In the rows, 128 means zero.
Known rows, with every step that occurs
ruba-gamu: [189 140 125 123 141 133 127 136 123 153 113 116 134 132 112 141 182 126
 134 134 133 122 143 128 148 122 128 142 152]
zukubo-tufo-tuziro: [129 127 128 123 131 119 114 132 124 108 117 122 124 119 153 119  88 128
 123 109 124 135 134 116 131 126 144 140 129]
nade-zukubo-tufo: [148  93 127 136 132 131 128 127 116 114 141 151 143 129 194 121  87 129
 132 119 127 125 131 139 145 138 139  94 147]
ruba-gamu-tuziro: [209 149 130 127 135 116 121 130 117 155 117 119 128 132  92 135 168 124
 131 126 133 130 134 128 139 131 138 148 151]
lapub-nade-tuziro: [103 161 133 135 128 119 127 131 140 134 130 131 139 125 164 138 137 123
 115 117 135 127 135 110 100 106 132 124 137]
ruba-gamu-tuziro-nade-zukubo: [157 114 128 144 131 118 123 140 135 128 132 158 131 140 150 126 170 126
 130 141 139 132 138 143 113 134 130 131 152]
tufo-tuziro-nade: [106 126 127 128 133 125 115 143 145 116 117 125 114 123 138 118 136 126
 119 132 129 138 139 115 101 119 127 145 126]
gamu-tuziro-tufo: [115 123 130 131 132 123 116 129 124 120 133 122 145 125 116 140 123 124
 124 103 125 126 125 113 110 140 128 120 138]
vatar-nade: [172 127 136 124 133 121 138 141 104 150 110 101 122 120 132 139 135 131
 130 125 133 123 103 125 141 139 124 124 120]
lapub-vatar-nade: [210 131 138 117 130 127 140 127 107 158 117  95 119 123 131 147 157 137
 136 140 131 125 104 126 144 126 131 127  99]
nade-lapub-sonug: [134 134 126 116 128 140 140 118 135 140 134 125 141 145 114 122 118 132
 139 121 123 126 131 132 156 132 117 134 137]
zukubo-nade-lapub-sonug-vatar: [ 74 129 125 110 125 148 141 100 100 132 146 132 143 144  78 135  87 135
 145 135 111 126 140 135 151 124 128 127 126]
lapub-sonug-vatar: [124 127 133 115 119 142 136 100 133 147 137 121 157 133  69 136  91 127
 152 124 118 125 131 126 127 118 129 128 132]
tufo-tuziro: [175 121 131 128 129 119 118 130 141 134 115 119 126 119 134 129 136 128
 124 117 128 135 136 117 130 120 130 152 126]
tufo-tuziro-nade-lapub-sonug: [ 70 139 125 120 126 131 128 131 151 113 125 130 122 146 121 112 116 132
 130 126 127 138 136 126 121 126 116 153 125]
sonug-vatar-lapub-nade-zukubo: [ 99 102 124 141 109 127 119 120 137 130 131 160 146 118 116 126 130 118
 135 125 129 125 140 143 121 118 123 129 123]
vatar-sonug-lapub: [237 129 128 135 111 139 133 126 141 148 120 115 111 119  89  99 154 120
 125 133 126 121 122 136 131 134 112 128 134]
tuziro-nade: [114 123 127 124 137 137 126 140 132 134 129 124 125 129 138 120 138 127
 123 139 126 128 134 124 112 125 123 116 139]
lapub-nade: [138 130 134 127 130 130 132 136 134 139 116 129 147 119 130 140 138 119
 124 118 125 124 128 125 116 115 126 129 125]
tuziro-nade-lapub-vatar: [137 133 124 117 140 143 136 121 141 136 145 120 108 140 124 129 157 135
 119 159 122 129 134 133 150 120 128 124 114]
gamu-tuziro-nade-zukubo-tufo: [107 105 128 139 130 121 121 135 116 100 147 159 130 132 182 108  81 128
 126 126 129 134 126 139 112 144 143  95 146]
zukubo-nade-lapub-vatar-sonug: [187 131 127 124 122 153 134 109  96 142 137 121  82 144 111 102 179 134
 117 155 122 123 128 140 171 125 127 128 108]
nade-lapub: [146 124 122 123 144 136 137 125 129 143 136 123 123 132 119 130 137 130
 118 130 122 124 132 132 173 137 121 126 138]
sonug-lapub: [224 124 124 128 126 132 136 129 142 147 126 118 144 114 114 130 128 125
 133 130 124 123 133 132 131 129 119 122 140]
ruba-gamu-tuziro-tufo: [119 140 126 132 137 123 113 137 122 122 121 119 143 131  99 147 159 124
 129 113 130 125 135 118 116 137 130 141 148]
sonug-vatar: [136 120 129 121 131 138 131 107 129 151 137 119 139 120  73 142 109 125
 135 130 117 123 132 126 140 121 134 123 134]
tufo-tuziro-nade-zukubo: [129  91 128 144 129 121 121 139 154 110 128 158 129 128 182 119 141 130
 122 134 136 138 141 133 106 125 124 136 131]
nade-zukubo-tufo-tuziro: [140 100 127 137 128 117 115 129 133  99 127 150 133 122 188 118  92 129
 128 112 131 137 136 131 133 131 141 131 133]

Rows
[107 108 130 140 124 114 117 136 142  90 118 158 142 119 186 124  93 123
 123 107 131 137 133 130 113 123 141 137 121]
lapub-nade-zukubo-tufo-tuziro
[ 92 134 126 120 140 128 143 119 116 145 130 110 111 127  72 143 116 135
 128 135 123 124 107 131 171 145 124 130 114]
sonug-vatar-nade-lapub
[243 128 136 127 115 147 129 110 128 159 129 110  97 132 100 104 184 126
 124 144 126 123 120 131 146 119 128 130 114]
lapub-vatar-sonug
[132 132 126 123 142 125 142 136 111 143 121 109 109 129 121 137 138 135
 122 131 130 124 108 130 172 149 119 130 120]
vatar-nade-lapub
[ 74 136 123 126 111 130 115 122 127 141 120 126 131 111  64 125 122 113
 134 122 121 124 135 127 118 111 125 140 117]
sonug-vatar-lapub-nade
[119 136 138 115 119 129 142 115 111 148 121 105 140 127  76 144  97 132
 153 122 126 124 103 125 128 132 126 131 114]
lapub-sonug-vatar-nade
[ 89  98 125 135 133 132 124 137 122  98 142 157 134 134 200 111  86 129
 128 130 129 129 133 140 120 138 136  89 143]
tuziro-nade-zukubo-tufo
[126 129 136 120 130 124 138 123 106 151 119 103 125 117  78 150 113 131
 137 130 125 123 104 124 140 135 130 127 115]
sonug-vatar-nade
[149 141 128 129 120 140 122 119 150 130 126 120  67 138  96  89 185 129
 109 152 130 134 125 131 138 123 123 152 100]
tufo-tuziro-nade-lapub-vatar-sonug
[  4 155 133 127 120 124 126 119 124 109 131 111 148 133 119 151  94 134
 139 106 135 121 114 100  89 128 123 119 122]
lapub-sonug-vatar-nade-tuziro-tufo
[ 34 136 124 132 133 134 117 132  93 100 142 133 142 135 189 141 121 136
 119 117 128 120 147 105 103 120 128  98 140]
zukubo-nade-tuziro-tufo
[ 96 140 121 116 137 133 124 124 140 105 137 125  98 134 141 122 120 135
 117 147 123 138 135 126 139 121 141 137 105]
zukubo-tufo-tuziro-nade-lapub-vatar
[140 150 128 128 136 120 118 143 124 136 121 123 116 136 102 124 166 124
 127 141 133 133 135 128 109 129 133 139 149]
ruba-gamu-tuziro-nade
[187  99 129 145 119 123 140 134 158 128 127 159 165 116 159 136 139 120
 131 125 133 127 134 148 112 124 117 122 133]
sonug-lapub-nade-zukubo
[ 61 141 126 135 134 129 117 130 136 112 138 122 142 130 165 141 130 129
 118 109 134 120 138 101 102 123 125 108 145]
nade-tuziro-tufo
[ 63 145 128 116 122 134 132 104 138 132 147 130 130 143  47 123  87 128
 140 131 118 135 126 131 123 133 130 135 130]
gamu-tuziro-nade-lapub-sonug-vatar
[ 75 133 119 126 142 127 123 139 150 114 127 131 101 133 125 117 138 130
 110 138 127 137 139 124 135 131 122 149 126]
tufo-tuziro-nade-lapub
[106 155 130 130 122 120 129 131 136 113 130 103 133 120 153 154 143 136
 127 125 138 121 116 106  95 126 122 118 111]
sonug-lapub-vatar-nade-tuziro-tufo
[133 112 127 139 117 111 120 138 153  88 116 157 147 111 175 123  90 122
 127 111 130 138 135 136 104 124 135 138 122]
sonug-lapub-nade-zukubo-tufo-tuziro
[ 68 131 126 124 133 124 111 143 131  94 119 129 111 124 158 109  91 128
 120 126 126 139 135 118  99 126 138 131 125]
zukubo-tufo-tuziro-nade
[118 120 119 121 144 140 137 127  84 131 139 134 120 139 144 128 130 137
 120 140 119 124 142 135 175 133 125 119 134]
zukubo-nade-lapub
[111 135 123 129 114 126 114 139 123 140 112 125 130 113 113 119 142 114
 126 118 127 124 136 125 120 114 119 137 122]
vatar-lapub-nade
[140  99 138 133 115 125 145 115 124 136 131 139 151 133 123 140 108 134
 153 125 132 126 109 140 131 138 123 123 120]
lapub-sonug-vatar-nade-zukubo
[135 106 127 138 121 125 134 134 137 101 130 159 159 116 180 127  86 121
 132 117 128 127 128 147 116 132 132 105 135]
sonug-lapub-nade-zukubo-tufo
[ 48 165 123 133 111 119 111 119 135 135 130 129 123 118 104 124 122 118
 123 121 131 126 141 109 101 102 131 132 127]
sonug-vatar-lapub-nade-tuziro
[ 94 107 134 128 118 125 137 116 105 109 135 140 149 133 147 130  55 134
 153 115 128 127 107 141 131 143 137 105 125]
lapub-sonug-vatar-nade-zukubo-tufo
[241 135 134 119 121 124 146 129 122 154 115  96 124 114 115 146 152 136
 139 144 131 124 105 134 136 129 125 130  99]
sonug-lapub-vatar-nade
[183 141 132 137 107 134 132 133 148 139 111 125 124 113  90 107 155 112
 121 125 128 123 120 136 107 124 114 132 123]
vatar-sonug-lapub-nade
[157 158 124 119 139 131 129 123 135 142 137 122 100 145  94 133 189 132
 124 159 130 134 135 137 147 124 136 149 122]
ruba-gamu-tuziro-nade-lapub-vatar
[ 18 152 130 137 129 125 117 136 144 102 130 131 152 126 165 149 131 122
 113 104 134 122 135 102  80 114 124 114 133]
lapub-nade-tuziro-tufo
[105 138 123 127 141 124 128 134 130 130 141 132 105 137 104 115 130 128
 113 137 125 136 128 130 137 143 125 125 137]
gamu-tuziro-nade-lapub
[196 107 130 131 121 122 140 127 115 115 131 132 135 120 181 132  98 136
 141 136 130 126 109 149 138 141 137 106 112]
sonug-lapub-vatar-nade-zukubo-tufo
[189  93 134 141 129 117 140 138 116 138 124 136 137 126 177 138 142 135
 134 129 139 124 109 139 142 143 121 115 126]
vatar-nade-zukubo
[107 155 120 127 145 124 126 139 129 131 130 131 104 144  94 121 162 128
 117 144 129 134 135 132 141 140 129 143 146]
ruba-gamu-tuziro-nade-lapub
